What can hang from each mark:
J_820: J_729
J_195: J_64 J_565 J_729
J_380: J_565
J_729: J_131 J_195
J_131: J_729
J_64: J_195
J_565: J_195 J_380 J_555

Every row comes from one small tree of marks. The marks that hang from a mark follow it in brackets, in the order of their numbers. Every link used is in the known rows. Which tree was each row made from?
Known rows:
J_64(J_195): [-0.02  0.88 -0.71 -1.72  0.71  0.20  0.39  0.84 -0.03  0.03  0.30 -0.16
 -1.52  0.31  1.09 -1.09  0.57  1.26]
J_565(J_195(J_729)): [ 1.06 -0.14 -2.26 -0.57 -0.07  0.34 -0.07 -0.21  1.21  0.34 -0.94  1.75
  0.36  0.00  1.00  3.50 -0.19  0.03]
J_131(J_729(J_195(J_565(J_555)))): [ 1.01  3.75  2.81 -1.55  0.41  1.46 -0.51  2.49  0.31 -0.21  0.39  1.62
 -1.87 -0.92  0.07  0.95  0.81  0.66]
J_131(J_729(J_195(J_64))): [ 0.85  3.43  3.63 -0.95  0.30  1.38 -0.32  0.90 -0.05  0.02  0.29  1.06
 -2.07  0.22 -0.28  0.48  0.08  0.02]
J_565(J_195(J_729(J_131)) J_380 J_555): [ 1.48 -0.57 -0.27 -3.68 -2.06  1.50 -0.35  0.77  1.20  1.04 -0.32  6.47
  1.06 -2.13  2.98  7.80 -0.41 -1.46]
J_820(J_729(J_131 J_195(J_64))): [ 1.04  1.71 -1.15  1.11 -3.52  1.22  0.06  0.06  1.18  1.24 -1.77  2.93
 -0.07 -0.91 -0.84  2.22  0.13  1.50]
J_820(J_729(J_131 J_195(J_64 J_565))): [ 1.41  2.05 -1.36  1.34 -3.44  1.64 -0.20  0.99  1.01  0.99 -1.98  3.08
 -0.34 -1.67 -0.16  2.29  0.15  2.12]
J_64(J_195(J_565(J_380 J_555) J_729)): [ 0.65  0.51  0.52 -3.32  1.94  1.15  0.06  2.64  0.75  0.63 -0.44  3.30
 -0.80 -1.11  4.28  2.00  0.08  1.32]
J_729(J_195(J_565)): [ 1.32  2.50 -0.23 -0.45 -2.24  0.79  0.02  1.66  0.11 -1.52 -1.01  0.00
 -1.71 -2.42  0.31  0.79  0.22  3.65]
J_729(J_131 J_195(J_64 J_565)): [ 0.58  3.83  1.18  1.32 -5.38  1.78  0.25  0.76 -0.20 -1.27 -1.77  1.65
 -2.54 -4.36  0.42  1.76 -1.06  4.62]
J_820(J_729(J_131)): [ 0.31 -0.07 -2.55  1.44 -1.55  0.68 -0.03  0.27  1.36  1.67 -1.13  2.82
  1.33 -0.32 -1.25  1.75  1.02 -0.61]
J_820(J_729): [ 1.02 -0.60 -2.11  0.36  0.32  0.38 -0.38  0.38  1.14  1.87 -0.75  1.96
  1.45  1.45 -0.45  1.11  0.82 -1.11]
J_131(J_729(J_195(J_64 J_565))): [ 1.23  3.83  3.39 -0.74  0.37  1.73 -0.59  1.74 -0.17 -0.21  0.07  1.26
 -2.33 -0.50  0.45  0.55  0.00  0.69]
J_64(J_195(J_565 J_729(J_131))): [-0.34  1.30 -0.63 -0.71  0.96  0.86  0.56  2.08  0.99  0.08 -1.13  1.87
 -1.22 -1.81  2.46  0.58  0.37  2.53]
J_64(J_195(J_565(J_555) J_729(J_131))): [-0.36  1.73  0.27 -1.61  0.48  1.11  0.41  2.39  1.08  0.63 -0.89  2.79
 -1.16 -1.92  3.22  1.21  0.05  2.76]
J_729(J_131): [-1.02  0.77 -0.34  1.49 -2.63  0.40  0.50 -0.17  0.33 -0.32 -0.54  1.21
 -0.16 -2.46 -1.08  0.99  0.32  0.71]
J_131(J_729): [ 0.09  1.70  2.30 -0.60  2.31  0.74 -0.44  1.08  0.15  0.43  0.92  0.99
 -0.73  0.79 -0.63  0.04  0.94 -2.03]
J_380(J_565(J_195 J_555)): [ 1.23  0.73 -2.24 -1.03 -4.90  1.18 -1.23  1.93  0.74 -0.27  0.07  1.65
 -0.18 -0.73  0.13  0.56  0.62  0.94]
J_64(J_195(J_565(J_380))): [ 0.98  0.59 -1.06 -2.38  1.01  1.01 -0.10  2.14 -0.40 -0.52  0.19  1.17
 -1.68 -1.05  2.57  0.25  0.67  1.10]
J_380(J_565(J_195(J_729) J_555)): [ 0.98  0.33 -1.89 -1.08 -3.86  1.10 -0.99  2.08  1.48  0.12 -0.54  2.46
  0.43 -0.78  0.82  1.33  0.40  0.98]
J_64(J_195(J_729(J_131))): [-0.85  0.75 -0.32 -1.04  0.87  0.32  0.94  0.85  1.20  0.43 -0.85  1.66
 -0.77 -0.83  1.51  0.50  0.36  1.66]

Write each row's tree:
[ 0.85  1.75  1.36 -1.37 -2.97  1.52 -0.41 -0.33  0.91  1.94 -0.89  4.74
 -0.19 -0.75  3.12  5.16 -2.10  0.92]	J_565(J_195(J_64 J_729(J_131)) J_555)
[ 2.09  2.67  2.54 -2.02 -3.07  1.82 -0.48  1.40 -0.57 -0.54 -0.80  2.42
 -2.01 -2.40  2.75  2.67 -1.48  2.98]	J_729(J_195(J_64 J_565(J_380 J_555)))
[ 1.61  3.05  1.48 -0.16 -2.72  1.38 -0.23  0.97 -0.50 -0.96 -1.23  0.44
 -2.33 -1.83  1.49  0.82 -1.27  3.90]	J_729(J_195(J_64 J_565))
[ 1.98  1.12 -2.35  0.08 -1.21  0.99 -0.35  1.49  1.21  0.84 -1.46  2.00
  0.21 -0.28 -0.24  1.63  0.99  1.54]	J_820(J_729(J_195(J_565)))
[ 1.03  2.99  1.31  0.32 -5.19  2.02  0.15  0.94 -0.30 -1.51 -1.60  2.67
 -2.24 -4.79  0.92  3.02 -0.90  3.53]	J_729(J_131 J_195(J_64 J_565(J_380)))
[-0.04  2.06  4.02  0.54 -1.07  2.09 -0.34  1.24  0.67  1.68 -1.97  4.80
 -0.29 -2.42  4.70  3.27 -2.78  2.42]	J_195(J_64 J_565(J_555) J_729(J_131))
[ 0.23  3.63  0.42  0.17 -5.41  1.38  0.40  1.84  0.54 -1.22 -1.30  2.18
 -1.82 -4.96 -0.08  2.36  0.17  4.64]	J_729(J_131 J_195(J_565(J_555)))
[ 0.13  0.43 -0.69 -1.67  1.16  1.13  0.45  2.20  0.83 -0.12 -0.96  2.94
 -0.93 -2.28  3.01  1.89  0.48  1.51]	J_64(J_195(J_565(J_380) J_729(J_131)))
[ 0.01  1.41  2.60  1.84 -0.32  1.80 -0.14  0.74  0.57  0.80 -2.31  3.47
 -0.40 -2.38  3.69  2.41 -2.38  2.11]	J_195(J_64 J_565 J_729(J_131))
[-0.45  0.58  0.20  1.43  0.40  0.97  0.26  1.82  1.42  0.03 -2.05  2.92
  0.48 -3.11  1.97  2.45 -0.27  1.88]	J_195(J_565 J_729(J_131))
[ 1.44  0.22  1.03 -2.13 -0.28  1.46 -0.90  2.41 -0.39  0.08  0.17  3.26
 -0.08 -2.08  3.14  2.78 -0.31  0.09]	J_195(J_565(J_380 J_555))
[ 1.27  2.92  0.83 -1.30 -2.79  1.01 -0.12  1.99  0.21 -0.89 -0.76  1.01
 -1.65 -2.51  1.00  1.44 -0.14  3.92]	J_729(J_195(J_565(J_555)))
[ 0.99 -0.28 -3.34  0.13 -3.15  0.82 -0.80  1.58  1.40 -0.73 -0.92  1.07
  0.37 -0.61 -0.25  0.45  0.81  0.65]	J_380(J_565(J_195(J_729)))
[ 1.92  1.42 -1.66 -0.51 -1.62  1.12 -0.46  1.78  1.29  1.23 -1.28  2.68
  0.28 -0.26  0.29  2.03  0.74  1.66]	J_820(J_729(J_195(J_565(J_555))))
[ 0.05  3.25  1.49  0.98 -5.51  1.21  0.63 -0.43  0.05 -0.90 -1.45  1.39
 -2.08 -3.27 -0.56  1.68 -0.97  3.66]	J_729(J_131 J_195(J_64))
[ 0.60  0.63 -2.03 -0.58 -4.77  1.25 -0.84  2.01  1.63  0.00 -0.76  2.85
  0.38 -1.55  0.43  1.68  0.53  1.20]	J_380(J_565(J_195(J_729(J_131)) J_555))
[ 0.71  2.84  0.40 -0.84 -5.19  1.66  0.28  2.04  0.36 -1.44 -1.14  3.30
 -1.54 -5.40  0.46  3.67  0.30  3.57]	J_729(J_131 J_195(J_565(J_380 J_555)))
[-0.77  0.65  3.20  1.34 -0.52  0.96  0.39 -0.98  0.91  1.37 -1.92  3.12
  0.23 -0.84  2.31  2.27 -2.31  0.75]	J_195(J_64 J_729(J_131))
[ 0.87  0.84 -0.65  0.41 -1.88  1.12 -0.11 -1.04  0.74  0.74 -1.42  2.74
 -0.34 -0.66  1.62  3.92 -1.52  0.52]	J_565(J_195(J_64 J_729(J_131)))
[ 1.19  0.78 -0.66 -0.88 -4.22  1.54 -1.20  1.57  1.12  0.52 -0.71  2.70
 -0.01 -0.31  1.63  1.36 -0.63  1.11]	J_380(J_565(J_195(J_64 J_729) J_555))
[ 2.27  0.55 -2.30 -0.60 -1.12  1.15 -0.43  1.69  1.14  0.69 -1.34  2.75
  0.41 -0.58  0.13  2.52  1.07  0.79]	J_820(J_729(J_195(J_565(J_380))))
[ 2.16  1.54 -1.19  0.30 -1.58  1.34 -0.55  1.03  0.77  1.20 -1.60  2.30
 -0.25  0.11  0.60  1.64 -0.07  1.66]	J_820(J_729(J_195(J_64 J_565)))
[ 1.01  1.08  0.01 -3.25  0.47  1.22 -0.25  2.46 -0.31  0.06  0.43  2.14
 -1.62 -1.15  3.29  0.83  0.34  1.35]	J_64(J_195(J_565(J_380 J_555)))
[ 1.60  3.54  2.56 -1.04 -3.26  1.60 -0.40  1.27 -0.38 -0.35 -0.97  1.38
 -2.26 -1.92  2.25  1.43 -1.56  4.09]	J_729(J_195(J_64 J_565(J_555)))
[ 1.24  0.09 -2.07  0.39 -3.43  1.26 -0.98  1.08  0.96 -0.33 -1.05  1.41
 -0.07 -0.25  0.62  0.42 -0.23  0.84]	J_380(J_565(J_195(J_64 J_729)))
[ 1.34  0.34  4.44 -1.90  1.07  2.22 -0.84  1.62  0.21  1.63 -1.36  5.51
  0.27 -1.24  6.26  4.41 -2.80  0.31]	J_195(J_64 J_565(J_380 J_555) J_729)
[ 0.16  0.01  1.57 -1.25 -0.09  1.64 -0.12  2.52  1.30  0.63 -1.43  5.74
  1.02 -3.76  3.75  5.15 -0.55  0.54]	J_195(J_565(J_380 J_555) J_729(J_131))
